Each row was made from one walk, in order. Every step used is in the known rows, and no mark comes twice. Write each row's walk.
Known rows
A > U: [ 0.38 -0.72  0.23  0.48  0.50  1.04  1.12 -0.89  1.98 -0.29  0.83  0.37
 -0.19  0.13  1.13 -0.66 -1.12 -0.38 -0.36 -0.36  0.73  0.96 -0.47  0.93]
S > Y > T: [-0.95 -0.34  2.54 -3.82 -0.19 -1.59  2.16  0.05 -2.75  7.35 -1.74  0.70
 -0.61 -1.12 -0.71 -2.69 -2.47 -0.08  0.93  1.41  2.19  0.72 -0.53 -1.74]
C > V > M: [ 1.33  0.46 -4.12 -0.22 -0.24  1.95  3.93 -1.47  5.28  0.83 -2.91 -0.12
  0.11 -0.34  0.64  0.38  5.43 -0.68 -0.16 -0.07 -1.59 -0.74  2.87  2.73]
A > U > S: [ 0.11 -0.22 -0.53  3.33  0.67 -0.28  0.06 -0.40 -0.99 -1.17  1.63  0.70
 -0.55  0.20  1.54 -0.33 -0.68  0.48 -1.28 -0.24  1.70  1.68 -1.54  0.39]
N > U > A: [ 0.38 -1.83  0.49 -0.79  0.39 -0.26  0.26  0.24 -0.20 -2.57  1.99  0.23
  0.48  0.16  1.41 -1.44 -1.04 -0.74  0.15 -0.08 -0.99  2.62 -2.01  0.13]
N > L: [ 1.00  0.02  0.45 -1.66  0.89  1.42 -0.55 -0.65  1.87  0.24  0.00 -0.19
  0.91  0.45  0.88 -0.37  1.89 -0.20 -0.36 -0.26 -0.72  0.04  1.06  0.35]
S > Y: [-0.13 -0.35  1.17 -2.49  0.22 -0.79  2.35 -0.50 -1.10  4.21 -1.95  0.22
 -0.13 -0.66 -0.43 -1.76 -0.73 -1.18  0.66  0.25  0.73 -0.27 -0.44 -1.56]
N > U > S > L > V > M: [ 0.89 -0.45 -3.84  0.35  0.13  0.66 -1.37 -0.77  3.76 -6.11  1.34  0.11
 -0.03  0.54 -0.27  2.91  2.21  0.87 -0.02  2.12 -1.22  1.67 -0.06  1.98]
Y > S > L: [-0.54  0.02  1.13 -2.43 -0.70 -0.01 -1.44 -0.84  1.22  0.22  0.04  0.97
  0.68  0.72 -0.68  0.94  0.64 -0.98  1.69  0.21 -1.16  0.14 -1.38 -0.35]
N > L > S > Y > K: [-0.98  0.30  2.44 -1.17  0.46 -1.40  0.39 -0.98 -3.89  2.63 -0.31 -1.57
  1.33 -0.54  0.04 -3.76 -0.99  1.06 -0.27  0.17  0.35  0.53  0.40 -2.77]
Y > S: [ 0.05  0.00  1.06 -1.57  0.03 -0.40  0.18 -0.66 -1.39  1.71 -0.54  0.47
  0.05 -0.21 -1.99 -1.32  0.73 -0.58  0.42  0.37 -1.11  0.58 -1.03  0.08]
V > L > N > U > A: [ 0.00 -0.93  0.55  3.05  0.11  0.68 -0.87  1.65  1.01 -4.78  2.07 -0.88
  0.24  0.53  1.60  1.11 -1.44  0.57  0.45 -0.93 -0.73 -0.39 -0.54  1.05]
U > S: [ 0.44  0.32 -0.88  0.33 -0.04 -1.38  0.25  0.13 -1.72  1.33 -0.08  0.82
 -0.03 -0.12  0.15 -0.19  1.15 -0.28 -1.24  0.01 -0.21  1.22 -0.36 -0.02]
L > N > U > A: [ 0.06 -2.03  0.17  1.14  0.08  0.54  0.84  1.13 -0.17 -2.45  2.02 -0.30
  0.41  0.00  0.58 -0.15 -1.85 -1.01  0.33 -0.60 -1.34  1.64 -1.52 -0.71]
N > U > S > Y: [-0.13 -0.76  0.45  1.20  0.86 -1.82  0.98  0.15 -4.89  1.39  0.53  0.19
 -0.31 -0.77 -0.02 -2.19 -1.59  0.35 -0.11  0.79  1.13  1.42 -1.85 -1.68]
A > U > S > Y: [-0.75 -0.37  0.68  3.22  1.11 -0.95  0.94 -0.62 -3.43  0.90  0.62  0.47
 -1.05 -0.23  1.35 -1.51 -2.38  0.42 -0.23  0.11  3.35  1.02 -2.75 -1.76]
C > V > L: [ 0.89  1.54 -1.55  0.05 -0.27  1.36  0.62 -0.19  4.68 -0.89 -1.67 -0.30
 -0.07  0.35  1.89 -0.23  3.30  0.10 -0.03 -1.29 -1.00 -2.14  2.78  2.83]
T > Y > S > L > N: [-1.37 -1.02  2.44 -1.94 -0.48  0.48  0.42  0.27 -1.08  2.00 -0.09  0.62
  0.35  0.13 -2.75  1.10 -1.62 -1.46  1.51 -0.28 -0.69  0.03 -0.78 -3.02]
M > V > L > S > Y: [ 0.36  1.81 -0.99 -0.54 -0.04 -0.28 -1.63 -0.54 -0.12 -1.00 -1.83 -0.68
 -0.57  0.15 -0.40  0.35  1.97  0.15 -1.28 -0.78  0.57 -2.46  1.17  0.73]
S > Y > K: [-0.62 -0.57  2.58 -2.94  0.00 -1.86  4.40 -1.00 -2.47  5.95 -1.90 -0.76
  0.34 -1.04 -0.44 -3.28 -3.15 -0.17  0.92  1.11  0.34  1.10 -0.18 -2.22]
V > L > N > U: [ 0.69 -0.10  0.09  2.40 -0.10  1.22 -0.03  1.26  1.75 -2.17  0.85 -0.99
  0.40 -0.07 -0.18  1.14 -0.97  0.81  0.15 -0.51 -1.04 -1.57  1.79  2.14]
M > V > L > N > U: [ 1.89  0.23 -1.72  1.50  0.32  2.62 -0.25  0.36  3.53 -3.57  0.15 -1.06
 -0.27  0.44 -0.03  2.78  0.28  0.29 -0.64 -0.37 -1.31 -1.65  2.35  3.01]
C > V > L > N > U > S > Y: [-0.26  0.73 -1.26  5.64  0.48  0.45  0.77  1.17 -1.44 -1.42 -0.25 -1.01
 -0.76 -0.36  1.41 -0.70  0.06  1.35  0.40 -1.02  1.18 -2.21  0.79 -0.16]
M > V > L > N: [ 1.57  1.10 -1.87  0.54 -0.25  2.25  0.05  0.19  4.25 -1.39 -1.45 -0.72
 -0.49  0.70 -0.04  3.61  1.56 -0.37 -0.84 -0.87 -0.96 -2.59  2.70  2.50]

Write each row's walk
[-0.60 -2.06  0.27  0.14 -0.63  0.90 -0.78  0.96  2.50 -3.79  2.65  0.19
  1.07  0.99  1.88  1.87 -2.01 -1.44  1.53 -0.73 -1.29  1.13 -1.90 -1.01]
S > L > N > U > A
[-0.51  0.10 -1.12  1.38 -1.25 -0.17 -0.83  0.84  1.02  0.10  0.66  0.75
  0.57  0.68  0.67  3.18  0.20 -1.02  0.18 -0.76 -0.41 -0.26 -0.27 -1.06]
U > S > L > N
[ 1.46 -0.06 -3.21 -2.48  0.30  1.28  1.63 -1.24  4.90 -1.80 -1.67 -0.35
 -0.52 -0.28 -1.99  1.31  3.31 -0.36 -0.52  1.76 -1.63  0.25  1.68  2.44]
L > V > M
[ 1.87  1.27 -1.53 -1.40  0.15  1.47 -0.44 -0.71  4.33 -1.61 -1.55 -0.20
 -0.50  0.78  0.54  2.41  2.35 -0.09 -1.08 -0.22 -0.76 -1.55  2.15  3.22]
M > V > L
[-0.99 -0.75  2.84 -3.83 -0.04 -0.29 -0.07 -0.67 -1.16  1.91 -0.13  1.12
  0.30  0.25 -2.04  0.01 -0.77 -1.19  1.38  0.26 -0.61  1.14 -1.34 -2.22]
T > Y > S > L
[-0.55 -0.20 -0.51  2.32 -0.15  0.15 -1.64 -0.63  1.60 -2.56  2.24  1.19
  0.05  1.16  2.92  1.82 -0.89  0.05 -0.04 -0.42  1.62  1.32 -1.99  0.00]
A > U > S > L
[-0.46 -0.93  0.18  3.03  0.53 -1.01  1.48  1.00 -4.84  1.54  0.61 -0.30
 -0.33 -0.88 -0.75 -1.00 -2.45  0.11  0.14  0.23  1.01  0.39 -1.31 -2.36]
L > N > U > S > Y
[ 0.03  1.61 -0.35  0.39 -0.91 -0.95 -2.49  0.63  0.51 -1.81 -0.08 -0.38
  0.64  0.07 -0.10  0.05  2.29  0.65 -1.42 -1.24 -0.94 -1.71  1.79  1.90]
V > L > S
[ 0.36  0.77 -0.04  1.38 -0.59  0.86  0.27  1.08  2.49 -0.08 -0.73 -0.69
  0.15  0.15  0.04  2.04  0.44  0.05 -0.03 -0.96 -0.65 -2.55  2.12  1.52]
V > L > N
[-1.33  0.52  2.47 -2.13  0.24 -1.14 -1.78  0.07 -4.19  3.95 -0.17 -0.16
  0.39 -0.66 -0.34 -3.31 -0.43  1.04 -0.31  0.38  1.98  0.17  0.03 -2.27]
N > L > S > Y > T
[-0.89 -0.23  0.81 -0.58 -1.12  0.79 -0.94  0.09  1.28  0.46  0.14  0.43
  0.65  0.59 -1.38  2.08 -0.24 -1.32  1.87 -0.38 -1.32 -0.99 -0.93 -1.07]
Y > S > L > N
[-0.45  1.77  0.41 -1.79 -0.48 -1.06 -1.86  0.01 -1.75  2.22 -1.73 -0.20
 -0.97 -0.33 -0.62 -0.57  0.18  1.18 -1.07  0.38  2.02 -1.38  1.12  0.60]
M > V > L > S > Y > T
[-1.58 -0.38  2.11  2.00  0.67 -1.77  0.88 -0.06 -5.14  4.05  0.78  0.97
 -1.57 -0.72  1.19 -2.47 -4.10  1.55  0.01  1.24  4.85  2.05 -2.72 -1.85]
A > U > S > Y > T
[-1.63  1.47  2.29 -0.89 -0.86 -2.44 -1.61  0.93 -3.54  3.47 -0.91 -0.11
 -0.37 -0.85 -0.48 -2.14 -1.02  1.73 -0.21  0.31  2.32 -1.31  0.56 -0.27]
V > L > S > Y > T
[-1.27 -0.95  1.59  1.85  0.08 -1.78  1.39  1.51 -6.50  4.65  0.71  0.19
 -0.79 -1.36 -1.04 -2.01 -4.21  1.20  0.39  1.35  2.44  1.39 -1.37 -2.49]
L > N > U > S > Y > T
[-0.38 -0.77  2.70 -2.98  0.66 -0.76  1.52 -0.50 -3.73  3.31 -0.76  0.64
 -0.29 -0.70 -3.24 -2.16 -0.52 -0.76  0.06  0.45 -0.49  1.50 -0.94 -1.92]
T > Y > S
[ 0.87 -0.10 -3.15 -3.38 -0.53  1.61 -0.02 -1.36  7.46 -3.32 -1.08  0.08
  0.12  0.68 -0.66  3.47  3.11 -0.76  0.66  1.56 -1.70 -0.07  1.31  2.06]
S > L > V > M
[-0.21  0.08  0.21 -4.10 -0.33  0.54 -2.81 -1.00  2.94 -3.01  0.44  0.56
 -0.19  0.91 -2.05  0.82  0.68 -0.98  1.55  1.04 -1.64  0.51 -1.47 -0.11]
Y > S > L > V
[ 0.45 -0.77 -1.02  3.14  0.08 -0.21  0.54  1.19 -2.42 -0.53  1.65 -0.09
  0.21 -0.46 -0.55  0.20 -0.82  0.21 -0.87 -0.11 -0.76  1.10 -0.16 -0.30]
L > N > U > S
[ 0.73  0.58 -1.34  4.17  0.94  0.58 -0.34  0.59 -1.76 -2.17 -0.07 -0.96
 -1.16  0.13  0.11  1.95 -0.88  1.19 -0.57  0.03  1.41 -1.64  0.09  0.26]
M > V > L > N > U > S > Y
[ 0.15 -0.54 -0.64  0.28 -0.31 -0.64 -1.64  0.14  0.16 -2.22  2.05  0.91
  0.84  0.62  1.38  1.18 -0.24  0.03  0.20  0.29 -0.74  1.77 -1.11  0.10]
N > U > S > L
[ 0.28  2.17 -2.17  0.99 -0.96  0.30 -1.46  0.18  2.71 -2.31 -0.94 -0.46
  0.41  0.06  1.00 -0.91  4.39  0.34 -1.18 -2.16 -1.34 -2.32  2.95  2.44]
C > V > L > S
[ 0.37  0.69 -0.19 -0.69  0.25  0.37 -2.64 -0.30 -0.08 -1.31  0.68 -0.43
  1.37  0.30  0.17 -1.19  2.96 -0.01 -1.54 -1.07 -1.14 -0.13  1.25 -0.03]
N > L > S
